Every row comes from one small tree of marks. The marks that hang from a mark follow it in brackets, in alphabetical order. Every link used is in the known rows. Which tree was each row made from?
Known rows:
T{M{D Q}}: [ 0.007  0.826 -0.846 -0.954 -0.417 -1.341 -0.701  1.259  1.151  0.462
  1.124 -0.891 -1.200  0.421  1.408 -1.864 -2.412 -1.053  0.248  1.505
  0.450 -0.106 -1.051 -0.547  0.333  1.851 -1.078 -4.445 -1.284 -2.205
 -1.459 -1.533 -2.060 -1.577]
D{M{B T}}: [-0.227  0.485 -0.426 -2.170 -0.116 -0.618 -0.522  1.303  0.735 -0.052
  0.358 -1.642 -1.473  0.027  1.627 -2.217 -2.659 -0.836 -1.007  1.721
  1.338 -0.395 -0.424 -0.477  0.519  1.773 -1.124 -2.955 -1.548 -2.564
 -1.070 -1.342 -1.329 -1.449]
M{B D Q{S{Z}} T}: [-0.025  0.037 -1.055 -0.806 -0.703 -2.583 -0.881  1.683  1.239 -0.147
  1.303 -1.297 -1.151  0.789  2.874 -0.658 -2.391 -0.421  0.756  3.421
  0.135 -0.077 -0.229 -0.081 -0.418  3.580 -1.487 -5.777 -3.089 -2.955
 -1.246 -2.146 -1.467  0.053]
S{Z}: [-0.934  0.772 -0.708 -0.883  0.991 -0.682 -0.379  1.186  0.976  0.090
  0.341 -0.067 -0.269 -0.228  1.150 -1.233 -2.335 -0.052  0.563  1.233
  1.365 -0.567  0.326  0.391 -1.250  0.292 -2.193 -2.861 -1.214  0.765
 -2.209 -1.207 -1.404  0.343]
T{M{B D Q{S}}}: [-0.137  0.308 -0.564 -1.097 -0.856 -2.180 -1.045  1.742  1.300  0.202
  1.632 -1.246 -0.986  0.837  2.669 -1.223 -2.219 -0.839  0.662  2.522
 -0.116  0.117 -1.460 -0.181  0.711  2.850 -1.006 -6.064 -2.183 -3.356
 -1.415 -2.116 -2.272 -1.093]
D{M{B Q{S{Z}} T}}: [-0.401  0.460 -0.681 -1.680 -0.634 -2.014 -0.872  2.402  0.972 -0.336
  0.549 -1.121 -1.023  0.765  2.629 -1.270 -2.083 -0.524  0.380  3.717
  0.036 -0.137  0.127 -0.128  0.342  2.930 -1.665 -5.157 -2.779 -3.056
 -1.237 -2.299 -1.443 -0.554]
M{B D Q{S} T}: [ 0.330  0.097 -1.111 -1.201 -1.009 -2.496 -1.011  1.510  1.191 -0.117
  1.508 -1.818 -1.130  0.658  2.378 -1.009 -2.684 -0.828  0.052  2.529
  0.257 -0.057 -0.780 -0.272  0.251  3.628 -1.043 -5.567 -2.588 -3.323
 -1.025 -1.740 -1.352 -0.701]
B{M{D Q T}}: [ 0.616  0.438 -1.641 -1.338 -0.719 -1.766 -0.571  0.593  0.783 -0.238
  1.357 -1.282 -1.502  0.374  1.043 -1.643 -2.728 -1.229 -0.211  1.796
  0.737 -0.259 -0.838 -0.647 -0.582  2.049 -1.067 -4.020 -1.870 -3.559
 -1.134 -1.097 -1.344 -1.123]
T{M{B D Q{S{Z}}}}: [-0.480  0.265 -0.565 -0.596 -0.661 -2.522 -0.917  1.888  1.398  0.201
  1.354 -0.868 -1.100  0.989  3.000 -0.941 -1.936 -0.538  1.420  3.431
 -0.265  0.067 -0.846  0.003  0.035  2.868 -1.434 -6.341 -2.738 -3.062
 -1.692 -2.516 -2.387 -0.379]
M{B D Q}: [ 0.051  0.231 -0.857 -1.502 -0.866 -1.397 -0.835  1.303  1.279  0.329
  1.567 -0.709 -1.119  0.518  1.768 -1.068 -2.394 -1.028 -0.006  1.634
  0.551 -0.319 -1.440 -0.380 -0.349  1.616 -1.177 -4.235 -1.899 -2.829
 -1.544 -1.116 -1.624 -1.349]
B{M{D Q{S{Z}} T}}: [ 0.189  0.304 -1.684 -0.716 -0.560 -2.796 -0.621  1.211  0.859 -0.564
  1.204 -1.055 -1.029  0.700  1.911 -0.827 -2.342 -0.564  1.151  3.224
  0.125 -0.045  0.091  0.018 -1.062  2.834 -1.639 -5.722 -2.745 -3.105
 -1.297 -2.029 -1.440  0.202]
M{B D}: [-0.224  0.145 -0.660 -1.398 -0.290 -1.194 -0.573  0.820  1.148  0.246
  1.194 -0.907 -1.086  0.189  1.635 -1.232 -2.662 -0.662 -0.018  1.030
  1.293 -0.370 -1.242 -0.064 -0.764  1.343 -1.255 -3.667 -1.576 -1.960
 -1.567 -1.008 -1.599 -0.855]
S{Q}: [-1.008  0.729 -0.769 -1.139 -0.034 -1.299 -0.427  0.934  0.941 -0.138
  0.261 -0.758  0.109 -0.406  1.276 -1.522 -2.705  0.172  0.193 -0.091
  1.627 -0.246 -0.165  0.714 -0.843  0.972 -1.813 -3.205 -0.643  1.436
 -2.125 -0.907 -1.229 -0.174]
T{M{D}}: [-0.249  0.780 -0.701 -0.878  0.331 -1.090 -0.427  0.747  1.039  0.367
  0.663 -1.094 -1.108  0.067  1.266 -1.967 -2.660 -0.726  0.182  0.841
  1.161 -0.100 -0.841 -0.291 -0.048  1.411 -1.195 -3.884 -0.958 -1.293
 -1.503 -1.474 -2.002 -1.151]
N{D{M}}: [-0.364  1.229 -0.464 -1.924 -0.104 -0.788 -0.157  1.487  0.842 -0.056
 -0.597  0.293 -1.091 -0.247  1.141 -2.316 -2.382 -0.613 -0.114  1.124
  1.081 -0.436 -0.288 -0.095  0.013  0.656 -1.435 -3.072 -0.447 -1.073
 -1.408 -1.449 -1.521 -2.136]
N{D{M} T}: [-0.292  1.413 -0.200 -1.925 -0.136 -0.227 -0.149  1.549  0.743 -0.036
 -0.815 -0.240 -1.573 -0.445  1.427 -3.190 -2.904 -1.003 -0.727  1.818
  1.362 -0.261  0.135 -0.175  0.711  1.715 -1.031 -3.010  0.113 -1.978
 -1.226 -1.766 -1.545 -3.170]
T{M{B D Q}}: [-0.034  0.416 -0.495 -1.295 -0.649 -1.441 -0.834  1.282  1.276  0.541
  1.539 -0.990 -1.537  0.640  2.145 -1.745 -2.321 -1.176  0.027  1.996
  0.397 -0.169 -1.713 -0.650  0.587  1.922 -0.887 -4.635 -1.800 -3.404
 -1.453 -1.682 -2.330 -1.714]

Write each row's tree:
[-0.125  1.629 -0.111 -1.202  0.054 -0.659 -0.337  1.615  0.959  0.374
  0.124 -0.183 -1.652 -0.251  2.164 -3.548 -2.707 -1.266 -0.779  2.303
  0.732 -0.252 -0.327 -0.572  1.698  2.123 -0.824 -3.980 -0.088 -2.218
 -1.568 -2.118 -2.172 -3.188] : N{D T{M{Q}}}
[ 0.069  0.601 -0.609 -2.328 -0.895 -0.894 -0.805  1.762  0.848  0.024
  0.727 -1.336 -1.485  0.387  1.770 -2.068 -2.445 -1.153 -1.018  2.231
  0.644 -0.426 -0.748 -0.768  0.938  2.143 -1.081 -3.543 -1.859 -3.375
 -1.036 -1.375 -1.392 -1.917] : D{M{B Q T}}
[ 0.333  0.396 -1.463 -1.246 -0.037 -1.339 -0.301  0.057  0.649 -0.315
  0.884 -1.533 -1.456 -0.009  0.914 -1.788 -2.899 -0.883 -0.262  1.258
  1.478 -0.254 -0.430 -0.356 -0.909  1.701 -1.117 -3.532 -1.548 -2.702
 -1.218 -1.084 -1.295 -0.678] : B{M{D T}}
[ 0.055  0.500 -0.720 -1.695 -0.248 -0.993 -0.774  1.370  0.990  0.089
  1.291 -1.274 -1.137  0.226  1.821 -1.798 -2.639 -0.934 -0.996  1.855
  0.896 -0.556 -0.734 -0.559  0.491  1.898 -1.292 -3.446 -1.851 -2.204
 -1.495 -1.146 -1.325 -0.919] : M{B Q T}
[-0.415  0.746 -0.221 -1.542 -0.104 -1.007 -0.810  1.561  1.132  0.465
  1.377 -0.772 -1.011  0.368  2.068 -2.032 -2.134 -0.974 -0.431  1.713
  0.487 -0.428 -1.442 -0.518  0.954  1.201 -1.197 -3.872 -1.411 -2.269
 -1.818 -1.519 -2.276 -1.320] : T{M{B Q}}
[-0.446  0.512 -0.555 -2.128 -1.140 -1.645 -1.054  2.390  1.050 -0.170
  0.880 -0.731 -0.465  0.653  2.051 -1.045 -1.959 -0.745  0.199  2.371
 -0.068 -0.168 -0.808  0.061  0.512  1.798 -1.451 -4.930 -1.969 -2.837
 -1.516 -1.643 -1.642 -1.247] : D{M{B Q{S}}}
[-0.200  0.364 -1.490 -0.685 -0.605 -2.744 -0.681  1.417  1.047 -0.431
  1.303 -0.254 -0.525  0.713  1.793 -0.357 -1.927 -0.453  1.763  2.847
 -0.090 -0.043 -0.178  0.319 -1.560  1.733 -1.842 -5.726 -2.390 -2.593
 -1.792 -1.867 -1.684  0.232] : B{M{D Q{S{Z}}}}
[ 0.102  0.949 -1.013 -1.926 -0.550 -0.848 -0.653  1.648  0.730 -0.073
  0.226 -1.163 -1.142  0.186  0.936 -2.231 -2.584 -1.076 -0.714  1.720
  0.740 -0.296 -0.143 -0.654  0.623  1.874 -1.309 -3.284 -1.379 -2.088
 -1.038 -1.247 -1.094 -1.762] : D{M{Q T}}
[ 0.458  0.174 -0.967 -1.474 -0.789 -1.475 -0.817  1.089  1.142  0.135
  1.446 -1.516 -1.621  0.497  1.918 -1.533 -2.825 -1.076 -0.561  2.048
  0.821 -0.292 -1.160 -0.774  0.176  2.754 -0.973 -4.200 -2.256 -3.413
 -1.068 -1.259 -1.352 -1.343] : M{B D Q T}
[-0.387  0.865 -0.925 -1.777 -0.859 -1.494 -0.984  2.345  0.955 -0.256
  0.460 -0.591 -0.095  0.395  1.343 -1.016 -2.099 -0.635  0.454  1.824
 -0.061 -0.078 -0.226  0.134  0.251  1.627 -1.653 -4.584 -1.439 -1.566
 -1.523 -1.559 -1.371 -1.118] : D{M{Q{S}}}
[ 0.498  0.354 -1.778 -1.104 -0.862 -2.695 -0.774  1.042  0.783 -0.537
  1.331 -1.526 -0.973  0.557  1.578 -1.125 -2.592 -0.931  0.402  2.277
  0.245  0.019 -0.485 -0.141 -0.469  2.812 -1.176 -5.365 -2.184 -3.442
 -1.090 -1.538 -1.345 -0.540] : B{M{D Q{S} T}}
[ 0.099  0.401 -1.546 -1.129 -0.870 -2.453 -0.751  1.197  0.972 -0.427
  1.475 -0.742 -0.456  0.611  1.390 -0.692 -2.226 -0.816  0.996  1.912
  0.071 -0.019 -0.930  0.226 -1.036  1.682 -1.388 -5.460 -1.908 -2.998
 -1.602 -1.405 -1.605 -0.539] : B{M{D Q{S}}}
[-0.590  1.111  0.217 -0.841 -0.257 -2.022 -0.579  2.301  1.217  0.124
  0.417 -0.132 -1.590  0.294  3.707 -2.631 -2.177 -0.728  0.413  4.331
 -0.021 -0.097 -0.073  0.015  1.438  3.168 -1.179 -5.902 -1.472 -3.111
 -1.776 -3.131 -2.499 -1.919] : N{D T{M{B Q{S{Z}}}}}
[-0.080  0.752 -0.994 -0.809 -0.575 -2.130 -0.941  1.649  1.187  0.142
  1.089 -1.149 -0.696  0.578  1.872 -1.332 -2.316 -0.722  0.900  1.951
 -0.019  0.206 -0.851 -0.022  0.421  2.712 -1.182 -5.782 -1.720 -2.070
 -1.474 -1.965 -2.087 -0.950] : T{M{D Q{S}}}
[-0.059  0.518 -0.329 -1.050 -0.876 -1.716 -1.058  1.819  1.209  0.296
  1.372 -1.782 -1.504  0.543  2.952 -2.089 -2.704 -1.235  0.097  3.188
  0.149  0.301 -1.030 -0.265  1.472  3.799 -0.582 -5.940 -1.629 -4.215
 -1.280 -2.408 -2.264 -2.176] : N{T{M{B D Q{S}}}}
[ 0.010  0.412 -1.458 -0.524 -0.382 -2.327 -0.740  1.635  1.141 -0.251
  0.827 -1.227 -0.820  0.597  1.975 -0.843 -2.602 -0.355  1.074  2.915
  0.215 -0.001  0.317 -0.022 -0.589  3.393 -1.727 -5.659 -2.547 -1.733
 -1.208 -2.023 -1.222  0.159] : M{D Q{S{Z}} T}
[-0.459  1.204  0.420 -1.422  0.373 -0.580 -0.237  1.206  0.931  0.384
  0.171 -0.612 -1.930 -0.388  2.753 -3.582 -2.849 -1.027 -1.039  2.249
  1.344 -0.329 -0.674 -0.329  1.587  2.078 -0.699 -3.579 -0.269 -2.604
 -1.580 -2.163 -2.378 -2.805] : N{D T{M{B}}}
[-0.208  0.965 -0.394 -0.887  0.288 -0.426 -0.471  0.807  0.945  0.423
  0.423 -1.672 -1.622 -0.209  1.620 -2.883 -3.185 -1.100 -0.387  1.490
  1.435  0.049 -0.302 -0.352  0.654  2.499 -0.768 -3.736 -0.385 -2.088
 -1.290 -1.755 -2.008 -2.249] : N{T{M{D}}}
[ 0.239  0.872 -0.423 -2.302 -1.101 -1.333 -0.426  1.812  0.932 -0.059
  0.181 -0.388 -1.979  0.313  2.202 -2.526 -2.428 -1.184 -0.921  2.721
  0.505 -0.492 -0.798 -0.834  1.184  2.381 -0.945 -3.924 -1.623 -3.740
 -0.923 -1.768 -1.558 -2.646] : N{D{M{B Q T}}}
[-0.592  0.689 -1.274 -0.948  0.005 -2.318 -0.661  1.680  0.883 -0.469
  1.148  0.047 -0.042  0.369  1.685 -0.638 -1.711 -0.301  1.280  2.602
 -0.003 -0.262  0.037  0.519 -1.234  0.808 -2.158 -4.989 -2.041 -1.480
 -2.234 -1.694 -1.656  0.546] : B{M{Q{S{Z}}}}
[-0.304  0.287 -0.323 -1.249  0.012 -1.291 -0.567  0.857  1.133  0.453
  1.101 -1.271 -1.443  0.274  2.024 -1.898 -2.552 -0.845  0.049  1.365
  1.126 -0.149 -1.413 -0.352  0.223  1.716 -0.947 -4.047 -1.440 -2.567
 -1.480 -1.592 -2.275 -1.272] : T{M{B D}}
[ 0.127  0.733 -1.445 -1.300 -0.334 -2.069 -0.753  1.277  0.674 -0.599
  1.152 -1.256 -0.432  0.217  1.557 -1.401 -2.414 -0.755 -0.061  2.125
  0.361 -0.237 -0.187 -0.057 -0.110  1.955 -1.514 -4.702 -1.844 -2.445
 -1.551 -1.394 -1.317 -0.118] : B{M{Q{S} T}}
[-0.534  0.639 -0.325 -1.298 -0.186 -1.788 -1.037  1.998  1.147  0.160
  1.403 -1.039 -0.506  0.508  2.591 -1.496 -2.021 -0.699  0.219  2.226
 -0.078 -0.087 -1.103 -0.006  1.044  1.994 -1.295 -5.302 -1.854 -2.258
 -1.885 -1.917 -2.288 -0.673] : T{M{B Q{S}}}
[-0.152  1.388 -0.442 -1.759 -0.961 -1.382 -0.615  2.486  0.897 -0.248
 -0.315 -0.171 -1.120  0.066  2.100 -2.494 -2.580 -1.013 -0.085  2.880
  0.113  0.014  0.203 -0.044  1.272  2.818 -1.103 -4.968 -0.649 -2.725
 -1.166 -2.325 -1.572 -2.993] : N{D{M{Q{S}}} T}
[ 0.169  0.121 -0.854 -1.421 -0.213 -1.271 -0.505  0.621  1.011  0.123
  0.989 -1.784 -1.648  0.094  1.795 -1.709 -3.066 -0.772 -0.542  1.451
  1.478 -0.359 -0.848 -0.409 -0.221  2.407 -1.008 -3.621 -1.868 -2.483
 -1.098 -1.197 -1.356 -0.876] : M{B D T}
[-0.413  0.513 -0.269 -0.689 -0.552 -1.967 -0.943  2.001  1.292  0.249
  1.108 -1.259 -1.556  0.709  3.376 -1.800 -2.460 -0.831  0.950  4.146
  0.000  0.300 -0.386 -0.094  0.804  3.866 -1.044 -6.333 -2.146 -3.853
 -1.518 -2.883 -2.412 -1.481] : N{T{M{B D Q{S{Z}}}}}
[-0.030  0.489 -0.735 -2.083 -1.092 -1.737 -0.987  2.229  0.896 -0.330
  0.747 -1.564 -1.023  0.590  2.222 -1.546 -2.350 -0.838 -0.356  2.746
  0.115 -0.119 -0.475 -0.267  0.963  2.957 -1.210 -4.911 -2.248 -3.273
 -0.997 -1.854 -1.353 -1.201] : D{M{B Q{S} T}}
[-0.454  0.413 -0.635 -1.518 -0.501 -1.804 -1.061  2.039  1.174 -0.058
  1.500 -0.755 -0.093  0.453  2.242 -0.757 -2.122 -0.519  0.192  1.851
  0.165 -0.271 -0.924  0.252  0.101  1.576 -1.593 -4.840 -1.924 -1.634
 -1.945 -1.416 -1.599 -0.322] : M{B Q{S}}
[-0.406  1.568  0.046 -1.064  0.692 -0.353 -0.123  1.148  0.842  0.298
 -0.343 -0.537 -1.596 -0.607  1.964 -3.622 -2.931 -0.944 -0.783  1.702
  1.391 -0.245 -0.141 -0.270  1.304  1.853 -0.884 -3.313  0.224 -1.319
 -1.549 -2.075 -2.123 -2.713] : N{D T{M}}
[ 0.260  0.787 -1.393 -1.575  0.004 -1.231 -0.536  0.876  0.608 -0.336
  1.159 -1.043 -0.994  0.045  1.051 -1.966 -2.489 -1.079 -0.750  1.690
  0.883 -0.488 -0.457 -0.475 -0.121  1.082 -1.383 -3.349 -1.533 -2.407
 -1.571 -0.959 -1.313 -0.765] : B{M{Q T}}
[ 0.225  0.509 -1.450 -1.323 -0.738 -1.686 -0.565  0.805  0.905 -0.105
  1.456 -0.388 -0.978  0.441  0.911 -1.227 -2.270 -1.098  0.283  1.408
  0.545 -0.305 -1.208 -0.297 -1.039  0.869 -1.275 -4.114 -1.497 -3.046
 -1.647 -0.931 -1.617 -1.173] : B{M{D Q}}
[-0.009  1.445 -0.318 -1.996 -0.843 -0.495 -0.370  2.042  0.859  0.033
 -0.416  0.119 -1.589 -0.110  1.595 -3.035 -2.644 -1.314 -0.739  2.406
  0.646 -0.296 -0.121 -0.474  1.144  2.034 -0.965 -3.608 -0.194 -2.789
 -1.227 -1.861 -1.545 -3.690] : N{D{M{Q}} T}
[-0.031  0.112 -0.970 -1.275 -1.026 -2.301 -1.073  1.701  1.335 -0.007
  1.652 -0.965 -0.608  0.734  2.175 -0.550 -2.314 -0.694  0.628  2.075
  0.059 -0.072 -1.222  0.082 -0.251  2.484 -1.273 -5.586 -2.289 -2.704
 -1.547 -1.534 -1.594 -0.707] : M{B D Q{S}}
